What can hang from each mark
P: B H M V
T: V
H: M
Z: Y
M: H P Z
B: P V
V: B T

Every row comes from one small tree of marks. Brackets hold a mark, then the marks that hang from it, in alphabetical order. Every link used is in the known rows. Which tree was each row made from?
Known rows
{V {B P}}: [-0.083  0.696  0.359 -1.616 -0.079  0.282 -0.231 -0.544  0.509  1.024
  0.178  0.352  0.558  0.517  0.517  2.310 -0.991  0.018 -0.311  0.494
  0.464 -0.074]
{P H {M {Z Y}} V}: [-0.549  0.692 -1.124 -0.971 -0.086 -1.778 -0.009 -1.230 -0.270 -1.519
  1.804 -1.125  0.809  0.250 -0.907  0.640 -1.185 -2.007  2.684  0.022
  0.206 -0.369]
{T {V {B {P H}}}}: [ 1.355  1.249  0.435 -1.970  1.334 -0.577 -1.032 -2.287 -0.153  0.857
  1.518 -0.093  0.600 -0.411  0.096  1.925 -1.925  1.126  0.129  0.660
  2.467 -0.016]
{P {V B T}}: [-0.585 -0.517  0.037 -1.637  0.151  0.930 -0.953  0.023  0.630 -0.169
  2.232 -1.623  1.325  0.981  0.794  0.612 -0.740 -0.753 -0.057  0.151
 -0.438 -1.168]
{B {P V}}: [ 0.473  1.579 -0.494 -0.748  0.709 -0.846 -0.693 -1.044  0.749 -0.736
  1.345  0.030  1.627  0.070  0.120  1.983 -0.156 -0.618 -0.936 -1.460
 -0.521  0.780]
{B {P {H M}}}: [ 0.200  2.213  0.663 -1.233 -0.734 -0.936 -1.418 -0.218 -1.514  0.487
  0.673  1.083 -0.516 -0.385 -0.598  2.397 -0.368 -0.860 -1.086  0.144
  1.802  1.461]
{V {B {P {M Z}}} T}: [-0.173  0.961  0.463 -1.926  1.212 -1.035  0.230 -1.043  0.473 -0.097
 -0.494 -0.380 -1.076  2.819  1.105 -0.082 -1.577  0.195  1.766  2.873
  1.431 -1.647]
{M {P V} {Z Y}}: [-1.716  0.085 -1.236 -2.101 -0.924 -1.564 -0.028 -1.087  0.603 -0.730
  1.573 -1.553  1.906  0.048 -0.757  1.156 -0.767 -2.381  1.383 -1.933
 -0.665 -1.713]
{B {P M} {V T}}: [-0.671  0.433  0.367  0.197  2.038 -1.070  0.185 -1.647  0.178 -0.877
  2.379  0.833  0.018  2.490  0.084 -0.743 -1.112 -1.169 -0.026  1.325
  1.522 -0.737]
{Z Y}: [-1.611  0.410 -0.166  0.052 -0.494  0.042  0.817 -0.339  0.126 -0.255
  1.843  0.288  0.668  0.596 -1.070  1.489 -1.038 -2.206  0.252  0.082
  0.101 -1.297]
{B P V}: [-0.758  0.525 -0.776  0.263  1.383 -0.577  0.418 -0.695  0.000  0.074
  2.397  1.311  1.350  0.024 -0.370  1.069 -0.898 -1.608 -0.795 -0.471
  0.029 -0.468]
{M H P Z}: [-1.477 -0.086 -2.044 -2.166 -1.477 -2.549  0.829 -0.985 -0.123  1.916
 -0.308 -0.183 -0.303 -1.951 -0.093 -0.174 -0.513 -0.079  1.233  0.236
 -0.093 -2.889]
{P B H M {V T}}: [ 1.114  1.452  1.532  0.085 -0.452 -1.836 -0.638 -0.979 -0.121 -0.866
  3.958  0.028 -0.520  0.414 -1.155 -1.611 -1.284  0.145 -0.356  0.386
  1.468  0.315]
{T {V {B P}}}: [ 0.679  0.964  0.342 -1.413  1.873 -0.228 -0.587 -1.767  0.966  0.750
  1.006 -0.462  1.033  0.962  0.982  1.665 -1.326  0.678  0.510  1.019
  1.265 -0.374]
{H {M {Z Y}}}: [-2.532  1.013 -0.822 -0.288 -0.737 -0.403  0.354  1.333 -0.957 -0.470
  0.850 -0.234  0.100  1.291 -0.076  1.496 -0.590 -3.540  1.804  1.199
 -0.343 -1.631]
{V {B {P {H M}}} T}: [-0.313  1.167  1.423 -2.554 -0.723  0.363 -1.647  0.109 -1.695  0.818
  1.203  0.297 -1.058  0.962  0.313  2.168 -1.192 -0.622 -1.200  1.215
  2.672  0.089]
{H M}: [-0.922  0.930  0.173 -0.185 -0.980 -0.046 -0.872  0.957 -0.261  0.697
  0.552 -0.371  0.231  0.684  0.025  1.066  0.671 -1.756  0.049  0.830
 -0.120  0.469]
{B P}: [ 0.172  1.792  0.294 -0.386  0.351 -0.938  0.091 -1.073  0.371  0.022
  0.401  1.040  0.295  0.256 -0.455  1.576 -0.754 -0.275 -0.931  0.082
  0.484  0.020]
{B {V T}}: [-1.460 -0.437 -0.232  0.527  1.034  0.183  0.442 -0.140 -0.325 -0.442
  3.545  0.265  0.837  0.694 -0.470 -0.699 -1.315 -2.043 -0.453  0.471
  0.143 -2.346]
{H {M {P {B V}} Z}}: [-1.861  0.115 -0.388 -0.447 -1.451 -1.937  0.144  1.255 -0.981  1.220
  2.937  0.295  0.575 -0.359 -0.512 -0.957 -0.713 -2.676  0.656 -0.250
 -0.402 -1.046]
{P H {V B T}}: [ 0.063 -0.261  0.377 -2.355 -0.511  0.602 -1.399 -0.409 -0.402 -0.018
  2.758 -1.366  0.730 -0.560 -0.018  0.930 -1.249 -0.254 -0.349 -0.167
  0.731 -0.775]

Which tree is each row?
[-1.491 -0.067  0.322 -0.363 -0.134 -2.150  1.016 -0.158 -0.508  0.223
  4.090  0.716 -0.025  0.051 -1.144 -2.145 -2.340 -1.493  0.060  0.059
  0.284 -3.447]
{M {P {B {V T}}} Z}
[-0.104  1.042 -0.930 -0.892  1.061 -1.913 -0.343 -1.894  0.291 -0.488
  1.443  0.253 -0.353  1.159  1.045 -0.151 -0.156  0.037 -0.310  0.638
  0.952 -0.853]
{B {P {M H} {V T}}}
[-1.545  0.628 -0.719  0.005  0.202 -1.359  1.266 -0.587  0.385 -0.910
  0.360 -0.498  0.028  1.886 -0.539  0.044 -1.156 -1.980  2.961  1.752
  0.146 -1.449]
{P {M {Z Y}}}
[ 0.296  0.976  1.296 -2.497 -0.030 -0.018 -0.670 -1.192 -0.960  0.617
  1.516  0.688 -0.804  0.175 -0.350  1.834 -2.136  0.517 -1.239  0.750
  2.476 -1.033]
{V {B {P H}} T}
[-2.151  0.368 -0.448 -1.900 -1.242 -1.666  0.731 -0.953  0.119  0.149
  0.692 -0.473  0.466  0.259 -1.238  0.929 -1.372 -1.903  1.490 -0.325
  0.274 -2.404]
{M P {Z Y}}
[ 0.851  1.533  1.153 -0.120 -0.620 -1.160 -0.550 -0.348 -0.819 -0.641
  4.727  0.581 -0.060 -0.936 -1.388 -0.529 -1.744 -0.249 -1.685 -0.642
  0.713 -0.763]
{P B H {V T}}
[-0.546 -0.004  1.351 -0.793 -1.321 -1.673 -0.011 -0.878 -1.398  0.635
  5.272  1.187 -0.210 -1.288 -2.173 -1.427 -2.475 -0.869 -1.798 -0.908
  2.230 -1.732]
{M {P {B {V T}} H}}
[-0.357  0.872  0.185 -0.624  1.340 -0.825 -0.106 -1.393 -1.534 -0.578
  3.639  1.721  0.060 -0.179 -1.195  0.703 -2.253 -1.029 -1.716 -0.242
  1.933 -1.516]
{B {P H} {V T}}
[-0.345  0.422  0.913  0.860 -0.174 -0.920  0.609  0.055 -1.564  0.014
  5.703  1.913 -0.305 -0.910 -1.781 -1.315 -2.686 -1.237 -1.566  0.259
  1.283 -1.987]
{P {B {V T}} H}
[-1.182  0.348 -1.090 -2.836 -1.435 -1.959 -0.437 -1.370 -0.708 -0.634
  2.078 -1.224  1.454 -1.445 -1.487  1.550 -1.398 -1.741  1.248 -2.120
  0.305 -1.307]
{M {P H V} {Z Y}}
[-0.951 -0.411  0.490  0.062 -1.268 -1.408  0.444 -0.220  0.023  1.229
  3.960  0.850  1.024 -1.016 -1.423 -0.947 -1.263 -1.337 -0.975 -1.127
  0.254 -0.805]
{M {P {B V}}}
[-0.533 -0.153  0.501 -2.577 -1.103  0.913 -2.288  0.729 -1.259  0.262
  2.578 -1.753  0.493  0.288  0.613  1.350 -0.352 -1.438 -0.340  0.139
  0.810  0.124]
{P {H M} {V B T}}
[-1.011  0.202  0.771  1.403  0.459 -0.419  1.087  0.475 -0.257 -0.080
  5.369  1.525  0.172  0.430 -1.029 -1.686 -2.060 -1.687 -1.280  0.639
  0.240 -2.517]
{P {B {V T}}}
[-0.124  2.477 -0.409 -1.543 -0.388 -1.787 -0.726  0.074 -1.664  0.090
 -0.065  0.819 -0.732 -0.454 -0.258  2.025 -0.682 -1.150  0.387  0.671
  1.021 -0.003]
{B {P {H {M Z}}}}
[ 0.653  1.590  0.635 -0.684  1.445 -1.377 -0.764 -1.964  1.006 -1.608
  1.408 -0.459  0.270  2.512  0.437  0.007 -0.323 -0.148 -0.275  0.267
  1.149  0.459]
{B {P M {V T}}}
[ 1.128  1.847 -0.343 -1.487  0.347 -1.243 -1.130 -1.537 -0.229 -0.546
  1.882  0.377  1.100 -1.289 -0.720  2.264 -0.853 -0.161 -1.155 -1.746
  0.658  1.085]
{B {P H V}}
[ 0.373  1.558  0.280  0.383  0.646 -2.210  0.392 -0.163  0.706 -1.326
  2.810 -0.364 -0.234  1.770  0.005 -2.199 -1.111 -0.537  1.256  1.268
 -0.265 -1.417]
{P B {M Z} {V T}}
[ 1.044  0.816  0.532 -1.132  2.205 -0.863 -0.600 -2.562  1.567  0.415
  0.254 -0.914  0.619  2.405  1.206  0.586 -0.815  1.085  1.862  2.141
  1.978  0.680]
{T {V {B {P M}}}}
[ 1.005  0.611 -0.235 -0.743 -0.313 -1.361 -1.226 -1.462  0.374 -0.522
  1.472 -1.164  0.882 -0.499 -0.821  0.126 -0.038 -0.189  0.960 -0.141
  0.691  1.606]
{P H M V}
[-0.170  0.340  0.180  1.023 -0.720 -1.088  0.477  0.258 -1.215  0.704
  4.958  1.829  0.472 -2.218 -1.942 -0.467 -2.076 -1.463 -1.008 -0.462
  0.633 -0.665]
{P {B V} H}
[-0.920  1.272  0.578 -1.541 -2.497 -2.546  0.918 -0.610 -1.233  0.440
  2.884  1.004 -0.713 -1.493 -2.513  0.404 -2.744 -1.281  0.381 -0.658
  1.599 -2.065]
{M {P B H} {Z Y}}
[ 0.167  0.543 -1.091 -2.949 -1.188 -2.482 -1.017 -1.441 -0.300  0.017
  1.044 -1.457  1.376 -2.190 -1.194  0.607 -0.697 -0.306  0.949 -1.830
  0.093 -0.511]
{M {P H V} Z}
[ 0.384  1.888 -0.228 -0.958  2.017 -2.186 -0.202 -1.695  0.737 -2.049
  0.637 -0.670  0.095  2.526  0.768 -0.288 -0.703 -0.352  1.130  0.787
  0.373 -0.879]
{B {P {M Z} {V T}}}
[ 0.327 -0.457 -0.448 -2.140 -1.002  0.369 -1.442 -0.314 -0.117  0.642
  2.148 -1.409  1.611 -1.585 -0.054  1.708 -0.788 -0.325  0.212 -0.713
 -0.097  0.592]
{P H {V B}}
[ 0.159 -0.613 -0.315 -1.410 -0.273  0.252 -1.019 -0.490  1.561  0.392
  0.747 -2.141  1.586  1.107  1.064  0.238  0.152 -0.445  1.792  0.754
 -0.406  1.292]
{P M {V B}}
[-0.303 -0.179 -1.964 -0.283 -0.271 -1.548 -0.179 -1.058  0.888  0.511
  1.127 -0.783  0.659 -0.493  0.763 -0.471  0.603 -0.411  1.255  0.543
 -0.494 -0.064]
{P {M H} V}
[-0.767  0.523  0.320  0.802 -1.304 -0.644 -0.473  1.456 -1.936  0.939
  4.752  1.489  0.137 -1.478 -1.197 -0.162 -1.160 -2.404 -0.931  0.116
  0.551  0.416]
{P {B V} {H M}}
[-0.643  0.087 -3.056 -0.623  0.346 -2.415  0.333 -0.714  0.639  0.140
  0.435 -0.946  0.410 -0.659  1.074 -0.787  0.237 -0.658  2.722  1.070
 -1.303 -1.274]
{P {M H Z} V}
[ 0.056  1.968 -0.320 -0.543 -1.362 -1.809 -0.904  1.504 -1.435 -0.181
  3.006  0.036  0.322 -1.515 -0.561  0.446 -0.738 -1.670  0.414 -0.402
 -0.666  0.307]
{P B {H {M Z}} V}
